Known rows, with every way that one mark hangs from another
[K_319 K_23]: [ 1.627 -1.657  1.280 -1.754 -2.356  0.426  2.485 -1.032  1.456  0.017
 -1.624  2.621 -0.616 -0.457 -0.704  2.308  0.550 -0.843 -1.133 -2.858
 -0.344 -1.018 -1.104]
[K_23 [K_319 K_254] K_327 K_396]: [ 2.157  1.724 -0.187  0.107 -0.404  1.331  0.755 -1.900  3.347  1.120
 -2.034 -0.692 -1.245  0.375  3.501 -1.105 -1.254  0.446 -0.796  3.496
  0.422  3.540  1.880]
[K_202 K_396]: [ 0.167 -0.991 -0.061 -1.153 -2.412  1.906  2.162 -1.399  0.835  0.712
 -2.927  2.491 -1.376 -4.410 -0.273 -0.801 -0.980 -1.364 -6.013 -1.453
 -3.592 -2.851 -0.853]
[K_327 [K_23 K_319 K_396] K_41 K_356]: [-5.341  1.118 -0.204  1.779 -0.495  1.385 -1.514 -0.160 -1.306  0.427
 -1.350 -1.227 -0.046  2.364 -3.027 -2.409  3.086 -0.704  0.689  0.023
  0.580  3.754  1.783]
[K_327 [K_23 K_396] K_41 K_356]: [-6.785 -1.293 -0.706  1.305 -2.210  0.252 -1.909  0.076 -1.886 -0.867
 -2.448 -1.952 -0.266  1.526 -6.074 -3.269  1.830  0.184 -1.139 -3.338
 -1.249  0.880  1.118]
[K_327 K_23 K_41]: [-3.752 -1.215 -1.226  0.008 -0.787 -1.426 -0.293  0.160 -2.063  3.108
 -4.259  1.454 -0.339 -1.998 -2.871 -1.520  0.942 -0.834 -2.767 -0.955
 -0.994  1.159 -2.851]
[K_23 K_319]: [ 2.319  0.758 -0.366 -0.290 -1.336  1.877  3.333 -2.274  2.496  1.533
 -1.825  2.270 -1.719 -0.448  0.212 -0.066  1.484 -2.385 -1.157  1.157
 -0.302  1.813 -0.733]
[K_319 K_254]: [ 1.337  0.004 -1.651 -0.079  1.413  1.019  2.753 -1.531  2.720  0.484
 -1.590  1.811 -0.886 -0.378 -0.344 -0.965 -1.089 -0.091 -2.220 -0.066
 -1.313 -0.922 -0.277]
[K_319 [K_23 K_327 K_396] K_254]: [ 1.495 -0.706  1.336 -1.373 -1.479 -0.072 -0.093 -0.516  2.432 -0.271
 -1.946 -0.304 -0.126  0.377  2.477  1.243 -2.245  2.035 -0.738 -0.490
  0.344  0.740  1.576]
[K_254 [K_319 [K_23 K_396] [K_41 K_327]]]: [ 3.522 -1.544  3.117 -0.900  1.117 -2.504 -1.892  3.544 -0.667 -3.317
  4.872 -1.940  2.608  1.209  3.142  4.592 -3.241  2.855  2.203 -2.986
  1.091 -3.862  1.589]
[K_254 [K_319 [K_41 K_327]]]: [ 4.343 -0.994 -0.031 -0.455  1.832 -2.832 -0.486  1.908 -1.224 -1.377
  4.758 -0.685  1.433 -1.602  1.785  1.706 -2.617  0.924  0.448 -0.149
 -0.544 -4.972 -1.490]
[K_254 [K_319 [K_23 K_327 K_396] K_41]]: [ 4.673 -1.705  3.527 -2.591 -0.426 -1.775 -2.090  1.713  0.291 -1.689
  0.876 -0.816  1.330 -1.207  3.949  4.617 -3.386  3.160  1.991 -1.275
  1.503 -2.624 -0.009]
[K_23 K_327 K_396]: [ 0.318 -2.291 -0.076 -1.074 -6.646 -0.002  0.615 -2.135  1.960 -0.403
 -4.413 -1.501 -2.709 -1.202 -1.796 -1.805 -1.213 -0.282 -3.322 -2.251
 -2.046  0.637  0.022]
[K_327 [K_23 K_319]]: [ 0.478  0.056  0.570 -0.613 -0.504  0.215  2.256 -1.360  0.458  3.616
 -3.262  3.008 -1.228 -0.058  0.084 -0.114  1.043 -2.475 -0.329  1.127
  0.223  2.588 -1.548]
[K_356 [K_327 K_23]]: [-3.814 -1.932 -0.166  0.673 -0.032  0.159  1.262  0.466 -1.010  1.538
 -4.333  2.439 -1.016 -0.691 -4.228 -1.701  1.050 -1.392 -0.628 -2.369
 -1.307  0.034 -2.376]
[K_23 K_319 K_327]: [ 3.325  0.484 -0.685 -1.195 -3.632  0.342  1.897 -2.894  1.619  2.712
 -2.183  1.466 -2.247 -2.514  1.971 -0.757  1.025 -2.337 -1.393  3.465
 -0.280  2.422 -2.172]
[K_319 K_41]: [ 2.907 -0.782 -0.693 -1.118 -1.507  0.324  1.986 -0.548  1.068 -0.597
 -0.681  0.770 -1.082 -1.851 -0.343  1.040 -1.033 -0.776 -1.882 -1.955
 -1.034 -2.472 -1.710]
[K_327 K_41 K_356]: [-3.469 -0.069 -2.632  1.139 -1.570  1.122  0.270 -1.599 -0.645 -1.161
  0.107 -0.483 -0.680 -0.909 -5.145 -2.877  3.049 -0.908 -1.924 -1.129
 -1.875 -1.076 -0.916]
[K_327 K_23 K_356]: [-2.462 -1.723 -0.676 -0.313 -2.406  0.275  1.362 -1.702 -0.979  0.113
 -1.437  1.139 -1.301  0.789 -5.417 -2.364  1.706 -1.991 -0.169 -2.520
 -1.612 -1.393 -0.973]
[K_319 [K_23 [K_327 K_356]] K_41 K_254]: [ 3.424  0.889 -0.185 -1.560  1.477 -0.294 -0.780 -0.259 -0.225 -1.564
  4.369 -0.167  1.013 -0.683  2.881  2.185 -0.934  1.128  2.428  2.023
  1.131 -2.789 -0.566]
[K_319 K_23 [K_41 [K_327 K_356]] K_254]: [ 2.331  1.059 -0.455  0.339  3.090 -0.941 -0.583  1.578 -1.260 -3.014
  8.327 -1.283  2.363  1.466  2.017  2.302 -0.649  0.856  2.697  0.455
  0.922 -4.175  1.096]

Rows
[ 4.490  3.082 -1.390  0.972  4.372 -0.488  0.800  0.974  0.376  0.499
  5.261 -0.461  1.109 -0.018  5.667  1.288 -1.676 -0.423  0.682  4.483
  1.143 -0.150  0.375] -> [K_23 [K_319 [K_41 K_327] K_254]]
[ 2.611 -1.559  1.566 -1.981 -0.993 -0.986 -0.612 -1.034 -0.513 -1.256
  2.725  1.067  0.770 -0.966 -0.492  1.546  0.721  0.836  2.664  0.369
  0.315 -3.306 -1.455] -> [K_254 [K_319 [K_23 [K_327 K_356]]]]
[-4.319 -2.380 -0.086  1.154 -4.193 -1.378 -0.905  0.151 -1.920 -2.210
  1.003 -2.964 -0.622  3.047 -5.405 -3.289  0.368 -1.066 -0.433 -4.038
 -1.882 -0.991  2.064] -> [K_41 [K_327 [K_23 K_396] K_356]]
[ 1.417  2.853 -0.573  0.377  5.512  0.951  0.465  0.104 -0.510  0.918
  3.246  1.147  0.988  1.621  2.238  0.432  0.183 -0.502  3.534  3.714
  1.851  0.244  0.432] -> [K_327 [K_23 [K_319 K_41 K_254]] K_356]
[-0.572  1.161  0.869  0.622  2.580  1.165  1.012 -0.182  2.271  2.024
 -3.110  0.961 -0.258  2.770  1.737 -0.617 -1.103  0.249  0.341  1.192
  1.057  3.751  2.454] -> [K_327 [K_23 [K_319 K_254] K_396]]
[-2.456 -0.313 -3.001  0.262 -3.925 -0.309 -1.116 -2.139 -1.683  0.038
 -0.307 -1.349 -1.274 -2.844 -3.758 -3.449  2.572 -1.015 -2.047  1.226
 -1.824 -0.290 -2.339] -> [K_23 [K_327 K_41 K_356]]
[ 0.318 -0.993  1.319  0.131 -2.713 -0.605 -1.255  1.655 -1.243 -5.080
  5.927 -3.668  1.137  2.745 -0.778  2.062 -0.326  0.564  1.733 -4.143
  0.205 -3.178  2.846] -> [K_319 [K_23 K_396] [K_41 [K_327 K_356]]]
[ 3.445 -0.700  1.537 -0.603  2.397 -2.243 -1.412  2.350 -2.436 -3.734
  8.899 -0.859  2.924  0.677  1.105  3.630 -0.492  1.340  4.026 -0.861
  1.099 -6.111 -0.014] -> [K_254 [K_319 K_23 [K_41 [K_327 K_356]]]]
[-3.322  1.544  0.739  2.376  4.861  2.137  0.396  1.234  1.388  1.336
 -3.072  1.053  0.178  2.711  0.473 -1.351  0.161  0.578  1.686  1.023
  1.091  4.007  2.349] -> [K_356 [K_327 [K_23 [K_319 K_254] K_396]]]
[ 0.226  2.846 -0.232  1.484  7.916  0.960  0.261  2.210 -0.432  2.316
  0.306  2.536  1.172  0.040  3.539  0.984 -0.191  0.055  3.128  3.709
  2.126  1.478 -0.876] -> [K_356 [K_327 [K_23 [K_319 K_41 K_254]]]]
[ 1.206  1.899 -0.002  0.925  1.685  2.793  2.101 -1.263  4.364  0.060
 -1.723  0.273 -0.723  2.380  1.949 -0.480 -0.811  0.421 -0.735  1.139
  0.355  2.831  3.213] -> [K_23 [K_319 K_254] K_396]
[ 2.601  1.912 -1.329  1.093 -0.343  0.141  0.465 -0.204 -1.096 -1.944
  6.829 -1.706  0.095  0.616  0.806  0.001  1.592 -2.319  1.762  2.028
  0.209 -1.398  0.445] -> [K_23 [K_319 [K_41 [K_327 K_356]]]]
[-8.052 -1.356 -0.272  2.253  0.143  0.231 -2.029  2.185 -1.908  0.448
 -5.386 -0.646 -0.204  0.034 -4.762 -2.727  1.391  0.801 -1.460 -3.345
 -0.866  2.260 -0.109] -> [K_356 [K_327 [K_23 K_396] K_41]]
[ 1.475 -1.210  1.705 -1.675 -4.375  0.149 -1.381 -0.138 -0.176 -3.477
  2.006 -2.503 -0.150  0.450  0.053  2.033 -0.432  0.809  1.636 -2.649
  0.447 -1.765  1.140] -> [K_319 [K_23 [K_327 K_356] K_396] K_41]
[-5.254 -0.759 -1.884  0.755 -0.776 -0.461 -0.796 -0.494 -2.818  0.940
 -1.342  0.166 -0.204 -0.571 -5.433 -2.929  2.778 -1.120 -0.911 -1.103
 -1.203 -0.081 -1.675] -> [K_327 K_23 K_41 K_356]
[ 1.258  0.138 -1.151 -0.031  3.330 -3.248 -0.625  2.235 -2.196  1.190
  2.727 -0.294  1.323 -0.404  2.450  0.360 -3.275  0.284 -0.190  1.268
  0.037 -2.077 -1.078] -> [K_319 [K_41 [K_327 K_23]] K_254]
[-3.357  2.244 -0.387  1.684  4.249  0.601 -1.208  0.950  0.424  2.901
 -3.048  0.047  0.860  1.603  1.807 -1.084 -0.050  1.127 -0.371  2.608
  1.437  4.970  1.753] -> [K_327 [K_23 [K_319 K_254] K_396] K_41]
[ 4.833  3.177 -0.898 -0.021  4.881  1.627  1.952 -0.256  2.484  1.030
  1.670  1.584  0.267 -0.348  5.038  1.869 -1.163 -0.048  0.636  3.873
  1.405  0.487  0.084] -> [K_23 [K_319 K_41 K_254]]
[ 3.753  1.679 -1.033 -0.756 -1.989  0.891  0.411 -2.069 -0.073 -0.298
  2.908 -0.562 -1.149 -1.500  1.689 -0.064  1.399 -1.946  1.475  3.701
  0.520 -0.072 -1.189] -> [K_23 [K_319 K_41] [K_327 K_356]]
[ 1.752  0.051  0.398 -0.590 -4.844  1.054  0.943 -2.261  2.486  0.853
 -3.297 -0.793 -2.431 -0.528  1.257 -0.998  0.094 -1.090 -1.512  1.233
 -0.310  3.492  0.855] -> [K_23 K_319 K_327 K_396]
[-6.493 -0.776 -1.432  1.670  1.539 -0.430 -0.910  1.603 -2.901  2.409
 -4.183  1.628  0.023 -2.087 -4.149 -2.360  2.227 -0.442 -1.341 -1.068
 -0.865  1.340 -3.106] -> [K_356 [K_327 K_23 K_41]]
[-1.228 -0.432  0.932  0.811 -2.405 -1.164 -0.082  0.487 -0.605  1.296
 -0.853 -1.123 -0.365  2.239  0.181 -1.046 -0.198 -1.442 -0.402 -0.397
  0.022  3.052  1.689] -> [K_41 [K_327 [K_23 K_319 K_396]]]
[ 4.094  2.469 -0.102 -0.320  1.306  0.779 -0.362 -0.266  2.511  0.360
  0.206 -1.495 -0.312 -0.283  5.927  0.952 -2.576  1.138  0.424  3.900
  1.433  2.163  1.618] -> [K_23 [K_319 K_41 K_254] K_327 K_396]
[-0.044 -0.550  0.303 -0.920  0.635 -1.558 -2.750  0.110 -2.251 -0.405
  2.794  0.133  1.837 -2.222 -0.352  0.925  1.803  1.772  1.976  1.687
  0.788 -2.052 -2.015] -> [K_254 [K_319 [K_23 [K_327 K_41 K_356]]]]
[ 0.234  0.795 -0.981 -0.901  1.594 -1.338 -1.369  0.092 -0.442  2.277
 -0.637  0.915  1.030 -2.852  3.065  1.026 -0.305  1.550 -1.324  3.152
  0.741  0.839 -2.090] -> [K_319 [K_23 [K_327 K_41]] K_254]
[-5.254 -2.332  0.881  1.225 -1.391  0.837  0.350  0.928 -0.120 -0.294
 -5.483  0.356 -1.228  1.277 -4.766 -2.148  0.372 -0.272 -0.738 -4.721
 -1.397  1.007  0.437] -> [K_356 [K_327 [K_23 K_396]]]
[-3.739  0.598  0.254  0.954 -0.202  0.267 -0.983  0.453 -0.468  2.550
 -4.348 -0.054 -0.307  0.847 -0.495 -1.050  1.346 -0.212 -1.097  0.299
  0.708  4.907  0.711] -> [K_327 [K_23 K_319 K_396] K_41]
[ 0.535 -0.491  1.624 -0.470  0.724  1.352  1.274  0.016  3.246 -1.451
 -1.657  0.576  0.254  2.361  0.937  1.834 -1.684  2.025 -0.634 -2.796
  0.211  0.158  2.818] -> [K_319 [K_23 K_396] K_254]
[-3.903  1.566 -1.392  1.249  0.925  0.581 -0.455 -0.819 -2.228  2.242
 -0.267  0.913  0.036  0.183 -2.577 -2.055  4.090 -1.897  0.754  2.414
  0.568  2.617 -1.049] -> [K_327 [K_23 K_319] K_41 K_356]
[ 5.057 -1.057  2.083 -1.423  2.578 -3.242 -0.853  2.953 -1.635 -1.559
  5.951  0.325  2.755 -0.830  3.716  4.888 -2.341  1.659  2.238 -0.716
  1.185 -4.981 -1.284] -> [K_254 [K_319 K_23 [K_41 K_327]]]
[ 3.847 -1.547  3.817 -1.761  1.745 -0.252 -0.589  2.230  1.282 -2.859
  1.279  0.213  1.762  0.982  2.440  5.145 -2.846  3.161  2.214 -3.733
  1.514 -3.180  1.381] -> [K_254 [K_319 [K_23 K_396] K_41]]
[-4.015 -0.796 -1.975  0.916 -5.221  0.447 -2.094 -1.576 -0.647 -1.768
 -1.441 -3.522 -1.351 -0.783 -4.296 -3.847  1.660  0.198 -2.223 -1.146
 -1.858  0.625  0.495] -> [K_23 [K_327 K_41 K_356] K_396]
